Every row comes from one small tree of marks. The marks that hang from a mark follow it in brackets, in alphabetical order. Every link used is in the known rows. Which tree was each row made from?
Known rows:
bidok(fibib): [ 0.28  0.51 -0.38 -2.52 -0.63  0.87 -1.39  1.17  0.84 -4.77  1.79  3.75
  1.76  1.29 -0.46  0.12 -0.09 -1.07 -0.81 -1.88 -1.04  0.26  0.22]
fibib(bidok naru negulaf): [-0.03 -0.35  0.07 -1.38  0.15  2.09  2.48  2.34  1.13 -3.14  1.29  2.81
  1.94  4.33  0.16 -0.05 -3.86 -1.02 -1.43 -2.82 -0.78  1.70 -2.26]
fako(negulaf(fibib(sivon))): [ 0.98 -0.97 -0.03 -0.54  0.66  1.59 -0.79 -0.02  0.54 -2.61 -0.90  0.98
  0.50 -2.05 -0.37 -0.34  0.37 -1.14 -2.52 -1.33 -3.47  0.30 -0.46]
naru(bidok(fibib(negulaf(zikop) sivon))): [-0.46 -0.84 -0.27 -3.61 -0.47  1.13  1.45  0.66  0.92 -4.33  1.87  1.33
  0.94  0.90  0.23  0.34 -0.12 -0.57 -0.86 -1.88 -3.87  3.38 -0.96]
fibib(bidok negulaf): [-0.13  0.06  0.09 -1.87 -0.53  2.02  0.85  1.88  0.54 -4.27  0.84  0.43
  1.19  3.66 -0.06 -0.19 -4.62 -1.19 -1.65 -2.68 -0.81  1.50 -1.67]
fibib(bidok): [ 0.21  0.00 -0.16 -2.67 -0.78  1.61  0.04  2.37  1.00 -4.31  1.57  1.71
  1.00  4.62 -0.54 -0.09 -4.06 -1.21 -1.35 -2.36 -0.68  0.68 -0.69]
bidok(fibib(naru(duva) negulaf sivon)): [-0.37  1.67 -0.87 -2.32  0.71  2.02  2.63  0.83  2.27 -2.81  0.59  3.51
  2.03  1.10  1.20 -1.63  3.59 -1.04 -0.36 -1.91 -2.76  2.18 -2.11]
zikop(negulaf): [-0.01 -1.62 -0.43 -3.55 -0.55  2.10 -1.55  1.29  1.19 -2.82  2.52  2.42
  0.38  2.78  0.30 -1.44 -3.66 -1.09 -1.36 -1.52 -2.10 -0.95 -0.36]
zikop(negulaf(fako(sivon) fibib)): [ 0.65 -4.41  0.40 -1.80 -0.21  3.33 -2.52 -1.25 -0.41 -1.54  2.52  0.40
 -0.19  0.48  0.10  0.11 -1.96 -1.66 -3.19 -1.57 -0.09  0.28  0.15]
negulaf(fako(sivon) fibib zikop): [-1.12 -5.01  1.06 -0.33 -0.71  2.39 -2.24 -0.75 -0.03 -2.31  2.51  0.54
  1.23  0.42 -0.45  2.19 -0.01 -1.73 -3.34 -1.52  1.22  1.30 -0.43]
negulaf(fako(sivon) zikop): [-1.82 -5.13  0.63 -1.88 -1.71  2.08 -1.33  0.60  0.42 -1.97  3.08  1.24
  1.42  0.66  0.14  1.50 -0.79 -1.57 -2.28 -1.09  1.17  0.59 -1.48]
fako(negulaf(fibib(naru)) sivon zikop): [ 0.87 -4.12  0.87 -0.16  1.06  2.50 -1.28  0.48 -0.10 -2.74  0.28  1.80
  1.57 -2.80 -0.71 -0.81  0.64 -1.01 -0.74 -1.13 -1.02  0.08 -1.67]
fako(negulaf sivon): [ 0.49 -2.68 -0.02 -2.47 -0.34  3.09 -1.33  1.01 -0.18 -1.88  0.53  1.02
  1.08 -1.20  0.14 -0.88 -1.66 -1.28 -0.97 -0.93 -0.38 -0.01 -1.30]
bidok(fibib(sivon) naru(duva)): [ 0.86  0.01 -0.84 -2.88  0.30  0.42 -0.03  0.47  2.49 -4.16  0.57  3.55
  1.33  2.29  0.50 -1.99  5.32 -0.55  0.74 -1.61 -2.30  2.42 -0.96]
bidok(fibib(negulaf) naru(duva)): [ 0.37 -0.25 -0.33 -1.84  0.59  1.47 -0.98 -0.53  1.50 -4.54  0.75  2.79
  2.32  2.56  0.36 -1.75  3.02 -0.70  0.53 -2.39 -0.50  2.80 -1.66]
fibib(naru sivon): [-0.57 -0.54 -0.38 -1.56  0.37  1.04  2.16  2.56  2.04 -1.65  1.26  4.33
  1.16  2.38  0.46 -0.69  0.00 -0.94 -1.37 -1.45 -3.55  0.23 -1.24]
fako(negulaf zikop): [-0.17 -2.48  0.31 -1.56 -0.51  0.72 -2.49  1.42  0.26 -4.56  0.57  1.63
  1.39 -2.41 -1.08 -1.32 -1.60 -0.90 -0.22 -1.14 -2.23 -1.52 -2.06]
fibib(bidok naru): [ 0.31 -0.55 -0.22 -2.09 -0.18  1.64  1.62  2.96  1.67 -3.22  1.98  4.00
  1.77  5.23 -0.31  0.09 -3.21 -1.03 -1.13 -2.64 -0.69  0.91 -1.18]
fako(negulaf(fibib)): [ 0.84 -1.34  0.25 -0.37  0.61  2.08 -2.61 -0.37  0.07 -3.10  0.05  1.44
  1.26 -0.93 -0.85  0.01 -1.10 -1.26 -2.41 -1.89 -1.64 -0.30 -0.21]
bidok(fibib(negulaf(fako)) naru(duva)): [ 0.05 -2.01 -0.08 -1.01 -0.11  0.95 -1.63 -1.48  1.01 -3.91  1.57  2.57
  2.38  1.35  0.16 -0.39  3.16 -1.01 -0.48 -2.51  0.39  2.54 -1.98]
negulaf(zikop): [-1.69 -2.15  0.27 -2.05 -1.07  1.19 -1.23  1.67  1.51 -3.57  2.49  2.65
  1.75  2.73 -0.25  0.57 -1.66 -1.17 -1.65 -1.47 -0.94 -0.04 -1.02]
naru(bidok): [-0.29 -1.06 -0.28 -3.13  0.26  2.14 -0.98  1.55  0.69 -3.41  2.96  1.60
  0.62  5.20 -0.62 -0.61 -4.03 -0.89 -1.34 -2.44 -3.35  1.05  0.33]
fibib(bidok naru negulaf sivon): [ 0.07  0.18 -0.18 -1.53  0.26  1.56  4.24  2.80  1.61 -2.60  0.20  2.32
  1.08  3.19  0.73 -0.62 -2.33 -0.89 -1.53 -2.30 -2.74  2.25 -2.53]
naru(bidok duva): [-0.80 -0.07 -0.79 -3.99  0.65  3.20 -1.10  1.01  1.61 -3.25  3.05  0.91
  0.81  6.69 -0.19 -1.59 -1.93 -1.16 -0.67 -2.63 -2.97  1.53 -0.11]
zikop(negulaf(fako fibib(sivon))): [ 0.48 -2.83 -0.04 -1.48 -0.20  1.47 -1.28 -0.72  0.57 -1.93  1.59  0.99
 -0.62  0.08  0.09 -0.07 -1.21 -1.44 -3.75 -1.59 -3.01 -0.06  0.02]

Which tree is each row?
[-0.42 -1.76  0.26 -0.97 -1.12  1.55  0.17  0.79 -0.05 -3.67  1.58  0.25
  1.23  2.47 -0.33  0.92 -4.32 -1.53 -2.63 -2.83  0.02  1.40 -2.00]	fibib(bidok negulaf(fako))
[-0.19 -4.50  0.92 -1.25 -1.28  2.52 -0.88 -0.07  0.03 -3.26  2.15 -0.37
  0.98  1.91 -0.60  2.59 -1.40 -1.68 -3.24 -2.16  2.21  2.41 -0.69]	negulaf(fako(sivon) fibib(bidok) zikop)
[ 0.88 -1.55  0.07 -1.33  0.05  0.41  2.39  1.72  1.16 -3.81 -0.62  0.87
  0.62  3.01  0.41 -1.07 -1.19 -0.44 -0.92 -2.11 -2.53  3.25 -2.32]	fibib(bidok(naru) negulaf sivon)
[ 1.28 -1.96  0.48 -2.65 -0.27  1.57 -1.83  0.89  0.49 -5.77  1.51  0.25
 -0.09  2.34 -1.11 -1.13 -3.78 -0.98 -1.34 -2.18 -1.63  0.26 -0.47]	fako(zikop(negulaf(fibib(bidok))))
[-0.06 -0.36 -0.31 -1.95  2.21  3.58 -0.29  0.09  1.87 -2.45  2.95  2.40
  1.37  7.09 -0.46 -0.89 -0.31 -1.11 -1.43 -3.34 -3.13  2.44  0.36]	negulaf(fibib(naru(bidok duva)))
[-0.05 -3.92  0.26 -3.80 -0.68  2.48 -1.88  1.57  0.27 -3.46  2.25  0.59
 -0.14  0.27  0.25 -2.46 -2.47 -0.99 -0.08 -0.50 -1.49 -0.78 -1.38]	fako(sivon zikop(negulaf))
[-0.11  1.06 -0.86 -2.82  0.35  2.07  0.12  1.11  2.41 -3.48  2.36  5.31
  2.69  3.30  0.25 -0.90  2.63 -1.16  0.22 -2.30 -0.67  0.81 -0.85]	bidok(fibib(naru(duva)))
[-0.54 -3.41  0.84  1.14  0.55 -0.11 -0.15  0.62  0.98 -3.11  1.39  2.63
  0.93 -0.95 -0.93  0.38  1.31 -1.13 -2.54 -1.54 -3.23  0.09 -1.32]	negulaf(fako(zikop) fibib(naru sivon))
[ 0.49  0.64 -0.27 -1.44  1.17  3.10  0.67  1.04  2.14 -3.39  1.42  2.48
  1.84  6.45 -0.31 -0.46 -0.23 -1.38 -1.60 -3.31 -0.32  2.09 -0.74]	negulaf(fibib(bidok naru(duva)))
[-1.16 -3.45  0.52 -0.72 -0.61  2.71 -0.58  0.16 -0.72 -1.58  1.68 -0.14
  1.05  0.26  0.50  0.34 -2.42 -1.68 -2.63 -1.58  0.20  1.02 -1.81]	fibib(negulaf(fako(sivon)))
[ 0.39 -3.76  0.32 -1.51  1.09  2.47 -0.65 -0.14  0.93 -2.20  2.34  2.92
  1.88  1.60 -0.94  1.10 -1.33 -0.69 -1.86 -2.51 -2.36  1.69 -0.57]	fako(negulaf(fibib(naru(bidok)) zikop))
[ 0.20 -4.07  0.74 -1.33 -0.08  3.11 -2.00 -0.39 -0.02 -2.28  0.68  0.31
  1.30 -2.03 -0.24  0.81  0.27 -1.27 -2.04 -1.01  0.23  1.05 -0.98]	fako(negulaf(fibib zikop) sivon)
[ 0.72 -0.49 -0.68 -3.07  0.09  1.14  1.45  1.73  2.70 -3.79  0.26  1.47
  0.63  5.63  0.42 -2.10  1.52 -0.66  0.09 -2.20 -1.95  2.96 -1.86]	fibib(bidok(naru(duva)) sivon)
[-0.21 -4.41  0.89  0.04  1.08  1.01 -1.60 -0.01  0.21 -3.72  3.44  2.21
  1.16  2.35 -1.85  0.68 -1.82 -0.95 -2.12 -2.75 -2.86  1.10 -0.21]	negulaf(fako(zikop) fibib(naru(bidok)))
[-0.14 -3.48  0.68 -0.13 -0.01  2.65 -2.33 -0.74 -0.57 -2.16  1.84  0.29
  0.73  0.70 -0.48  1.08 -0.88 -1.80 -3.41 -1.71  0.34  0.96  0.21]	negulaf(fako(sivon) fibib)
[-0.32 -1.83  0.33  0.31  0.00  0.83 -0.94 -0.20  0.50 -2.65  0.99  1.07
  0.29  0.28 -0.53  1.01  0.14 -1.57 -3.83 -1.76 -2.65  0.59  0.00]	negulaf(fako fibib(sivon))
[-1.33 -2.71  0.42 -1.17 -1.76  0.57 -1.15 -0.55  0.30 -4.23  2.52  2.46
  2.50 -1.16 -0.23  2.13 -0.03 -1.31 -2.19 -1.85  0.49  1.26 -1.75]	bidok(fibib(negulaf(fako zikop)))
[-0.36 -1.00 -0.36 -2.02  1.28  2.09  3.23  1.89  1.25 -1.62  1.64  2.11
  0.74  3.81  0.55 -1.06 -2.39 -0.64 -1.44 -2.29 -5.35  2.57 -1.50]	fibib(naru(bidok) negulaf sivon)
[-0.60 -2.71  0.55  0.00 -0.46 -0.07 -0.36  0.38  0.20 -4.71  2.18  3.96
  2.62 -2.04 -0.70  0.59  0.68 -1.01 -0.80 -1.99 -0.80  0.41 -2.52]	bidok(fibib(naru negulaf(fako(zikop))))
[ 0.11 -0.50  0.10 -0.07  1.29  1.39  1.29  1.31  1.66 -2.08  0.63  3.54
  0.96  2.01  0.06 -0.19  0.65 -1.09 -2.53 -1.90 -3.61  0.97 -0.20]	negulaf(fibib(naru sivon))
[ 0.97 -0.86 -0.18 -1.23  0.26 -0.25  0.95  0.33  0.99 -4.24 -0.33  3.02
  1.34 -0.38  0.46 -0.99  2.51 -0.34 -0.34 -1.57 -2.80  2.70 -1.51]	bidok(fibib(negulaf sivon) naru)
[ 1.09  0.07 -0.03 -0.90  0.80  1.49  2.58  1.92  1.71 -3.13  0.30  2.74
  0.76  3.61 -0.25  0.26 -0.86 -1.04 -2.36 -2.51 -2.55  2.10 -0.43]	negulaf(fibib(bidok naru sivon))
[ 0.13 -3.70  0.47 -2.21 -0.46  2.13 -2.16  1.37 -0.40 -3.63  0.36  0.38
  0.93 -3.11 -0.50 -1.60 -1.02 -1.04  0.12 -0.50 -1.03 -0.67 -2.13]	fako(negulaf sivon zikop)
[-0.06 -2.90  0.54 -0.64 -0.13  1.75 -2.52 -0.37  0.60 -3.33  0.77  1.49
  1.82 -1.38 -0.88  1.06 -0.46 -1.18 -2.35 -1.61 -0.73  0.20 -0.81]	fako(negulaf(fibib zikop))
[-0.29 -2.81  0.53  1.11  0.60  1.38 -1.14 -0.17  0.71 -1.92  2.41  3.83
  1.86  2.15 -0.80  1.54 -0.64 -1.48 -3.39 -2.57 -0.79  0.21 -0.18]	negulaf(fako fibib(naru))
[-0.37 -2.16  0.29 -0.57 -0.47  1.65  1.77  1.33  0.64 -2.47  2.02  2.51
  1.97  3.10 -0.11  1.08 -3.55 -1.34 -2.43 -3.04  0.08  1.54 -2.59]	fibib(bidok naru negulaf(fako))
[-1.25 -4.27  0.91  0.78 -0.16  1.18 -1.10 -0.25  1.19 -2.04  3.11  4.06
  2.40  1.75 -0.77  2.54  0.19 -1.39 -3.42 -2.26  0.05  0.59 -0.77]	negulaf(fako fibib(naru) zikop)
[ 1.72 -3.07  0.82 -1.41  0.04  2.49 -1.65  0.67 -0.75 -4.83 -0.57 -1.30
  0.54 -2.01 -1.20 -0.46 -1.68 -1.15 -0.84 -1.61 -0.05  1.20 -1.34]	fako(negulaf(fibib(bidok)) sivon zikop)
[ 1.41 -0.41 -0.19 -1.65  1.06  1.46  0.64  0.36  2.20 -4.02 -0.34  0.56
  0.40  5.13 -0.06 -1.47  2.23 -0.82 -1.01 -2.68 -2.02  3.67 -0.82]	negulaf(fibib(bidok(naru(duva)) sivon))
[ 1.07 -2.61  0.44 -0.93  0.70  3.43 -2.03 -0.31 -0.54 -2.21 -0.04  0.33
  0.86 -1.66 -0.29 -0.23 -0.61 -1.37 -1.98 -1.33 -0.54  0.64 -0.19]	fako(negulaf(fibib) sivon)
[ 0.02  0.28 -0.09 -1.21  0.30  1.38  1.03  1.13  0.90 -3.53  1.52  4.91
  2.71  0.81  0.22 -0.08 -0.20 -0.92 -0.91 -2.28 -1.17  1.26 -1.32]	bidok(fibib(naru negulaf))
[-0.47 -4.69  1.27  0.30 -0.10  1.68 -2.96 -0.35 -0.84 -3.93  1.72 -0.36
  0.65 -1.13 -1.11  0.45 -0.28 -1.58 -2.47 -1.35 -0.22  0.21 -0.54]	negulaf(fako(sivon zikop) fibib)
[ 1.86 -1.47  0.26 -0.61  0.68  0.32  0.76  0.93  1.29 -4.23 -0.45  1.41
  0.31  3.74 -0.50 -0.28  0.33 -0.58 -1.79 -2.39 -2.31  3.13 -0.22]	negulaf(fibib(bidok(naru) sivon))
[ 0.69 -4.24  0.70 -1.78  0.97  2.87 -0.97  0.73  0.52 -2.69  2.06  2.24
  0.48  0.58 -0.06 -1.64 -0.99 -0.92 -1.00 -1.19 -1.47 -0.02 -0.87]	fako(sivon zikop(negulaf(fibib(naru))))
[ 0.73 -2.42  0.46  0.26  1.20  0.65  0.05  0.88  0.96 -3.16 -0.60  2.57
  1.14 -3.19 -0.82 -0.93  1.49 -0.76 -1.18 -1.13 -4.05 -0.30 -1.85]	fako(negulaf(fibib(naru sivon)) zikop)
[ 1.21 -0.45 -0.53 -3.20  0.92  3.80  0.37  0.54  2.33 -2.63  2.16  2.42
  0.89  6.01  0.24 -1.38 -1.45 -1.22 -1.44 -3.08 -0.58  1.49 -0.76]	zikop(negulaf(fibib(bidok naru(duva))))
[ 0.06  1.16 -0.36 -1.96 -0.29  0.78  1.06  0.93  0.74 -4.16  0.07  2.10
  1.11 -1.05  0.54 -0.60  0.50 -0.98 -1.18 -1.49 -3.20  1.58 -1.05]	bidok(fibib(negulaf sivon))
